What can hang from each mark
Q_426: Q_182
Q_858: Q_182 Q_562
Q_182: Q_426 Q_858
Q_780: Q_270 Q_562
Q_562: Q_98 Q_426 Q_780 Q_858
Q_98: Q_562

In the rows, zero is written as 128.
Known rows, with every way that one mark hangs from another
[Q_426 [Q_182 Q_858]]: [ 92 145 116 136 115 134 107 116 148 119 120 116 140 123 118 116 136]
[Q_426 [Q_182 [Q_858 Q_562]]]: [126 143 114 153  97 133  98 107 157 114 124 106 142 107  98 130 139]
[Q_780 Q_270 [Q_562 [Q_858 [Q_182 Q_426]]]]: [ 95 170 133 164 128 120 117 137 139 123 116 122 109  95 144 163 178]
[Q_780 Q_270 [Q_562 Q_426]]: [118 164 156 144 111 129 114 106 134 128 127 157 109 117 148 174 153]
[Q_562 Q_426 Q_858]: [114 179 134 175 106 137 132 115 123 128 130 112 101 130 124 148 190]
[Q_182 Q_426 [Q_858 [Q_562 Q_98 [Q_780 Q_270]]]]: [119 170 157 225  90 139 132 103 145 118 119  96 123 124 138 180 186]
[Q_780 Q_270 [Q_562 Q_98 Q_426 [Q_858 Q_182]]]: [131 172 104 206 100 143 130 115 137 122 122 136  87 125 146 177 205]
[Q_858 [Q_182 Q_426]]: [ 78 124 131 161 135 125 126 124 135 116 110 113 128  96 142 156 128]
[Q_98 Q_562]: [151 128 147 108 128 129 118 135 106 129 137 130 129 121 135 128 132]
[Q_98 [Q_562 Q_780 Q_858]]: [131 173 147 146  92 138 131 138  89 129 142 107 119 142 134 145 185]
[Q_780 [Q_562 Q_98 [Q_858 [Q_182 Q_426]]]]: [133 149 100 185 120 137 138 135 132 114 119 110  93 118 152 179 183]
[Q_858 Q_182]: [109 120 107 147 125 128 125 127 133 120 118 126 130 112 127 137 121]
[Q_426 [Q_182 [Q_858 [Q_562 [Q_780 Q_270]]]]]: [ 86 164 136 177  73 133  99  99 157 120 121 114 147 120 112 146 157]
[Q_562 Q_98 Q_426 Q_780]: [105 150 129 201  78 155 151  92 121 118 124 126 104 161 156 191 175]
[Q_182 Q_426 [Q_858 Q_562]]: [132 160 156 175 116 128 116 114 140 115 122  89 130  90 113 158 153]
[Q_426 Q_182]: [ 89 114 109 120 119 130 112 117 150 125 122 135 135 130 128 121 124]
[Q_562 Q_98 Q_780 Q_858]: [131 160 108 191  90 147 155 130 116 126 132 106 104 171 138 150 195]

Rows
[ 94 171 115 194 102 138 128 114 123 118 119 108 105 112 123 156 188] => [Q_562 Q_426 [Q_858 Q_182]]
[ 72 164 132 168 100 141 107  90 147 114 117 118 127 120 124 146 157] => [Q_562 [Q_426 [Q_182 Q_858]]]
[ 68 176 160 183 103 127 122 137 107 124 121 106 121 107 153 164 193] => [Q_98 [Q_562 [Q_780 Q_270] [Q_858 [Q_182 Q_426]]]]
[110 166 123 167  88 137 128 137  93 120 132 105 122 125 135 152 176] => [Q_98 [Q_562 Q_780 [Q_858 Q_182]]]
[120 156 110 173  91 153 116  88 149 109 121 132 106 137 146 178 169] => [Q_780 [Q_562 Q_98 [Q_426 [Q_182 Q_858]]]]
[ 90 172 101 240  70 155 151 103 118 114 118 104  94 150 144 189 211] => [Q_562 Q_98 Q_426 Q_780 [Q_858 Q_182]]
[107 148 121 244  62 147 130  83 141 114 116 127 110 122 138 202 179] => [Q_858 Q_182 [Q_562 Q_98 Q_426 [Q_780 Q_270]]]
[140 178 135 236  57 157 137  81 128 109 126  99 109 138 126 199 191] => [Q_182 [Q_858 [Q_562 Q_98 Q_426 Q_780]]]
[113 163 105 179  96 144 118 104 155 126 125 146  91 146 147 161 209] => [Q_780 Q_270 [Q_562 Q_98 [Q_426 Q_182] Q_858]]
[125 187 147 240  63 150 130  84 138 116 124 109 113 136 129 189 200] => [Q_182 [Q_858 [Q_562 Q_98 Q_426 [Q_780 Q_270]]]]
[114 163 150 193  63 142 126  84 124 116 129 117 118 122 125 200 160] => [Q_858 [Q_562 Q_426 Q_780]]
[107 154 141 159 128 128 120 144 107 121 124  98 116  95 138 145 174] => [Q_98 [Q_562 [Q_858 [Q_182 Q_426]]]]
[184 154  97 152 114 140 140 139 124 126 137 124  93 150 138 148 183] => [Q_780 [Q_562 Q_98 Q_858]]
[ 81 170 146 178  98 134 128 133  98 116 124  93 118 110 148 172 186] => [Q_98 [Q_562 Q_780 [Q_858 [Q_182 Q_426]]]]
[ 60 185 156 173  72 141 107 102 119 128 131 131 117 139 144 158 209] => [Q_98 [Q_562 [Q_426 Q_182] [Q_780 Q_270] Q_858]]
[143 149 133 170 109 141 129 103 140 127 127 158  97 137 158 179 168] => [Q_780 Q_270 [Q_562 Q_98 Q_426]]
[ 53 187 171 172  73 143  99  89 124 120 123 129 134 127 145 163 181] => [Q_98 [Q_562 [Q_426 [Q_182 Q_858]] [Q_780 Q_270]]]
[ 65 154 144 191  60 138 103  74 156 120 120 137 127 120 128 183 162] => [Q_858 [Q_562 [Q_426 Q_182] [Q_780 Q_270]]]
[ 91 141 122 214  57 150 118  73 161 120 120 138 115 142 139 186 182] => [Q_858 [Q_562 Q_98 [Q_426 Q_182] [Q_780 Q_270]]]
[ 58 170 127 197  99 133 138 126 120 115 113  89 118 118 141 175 182] => [Q_562 Q_780 [Q_858 [Q_182 Q_426]]]
[105 133 125 163  86 138 102  83 156 116 124 128 124 108 115 165 144] => [Q_858 [Q_562 [Q_426 Q_182]]]
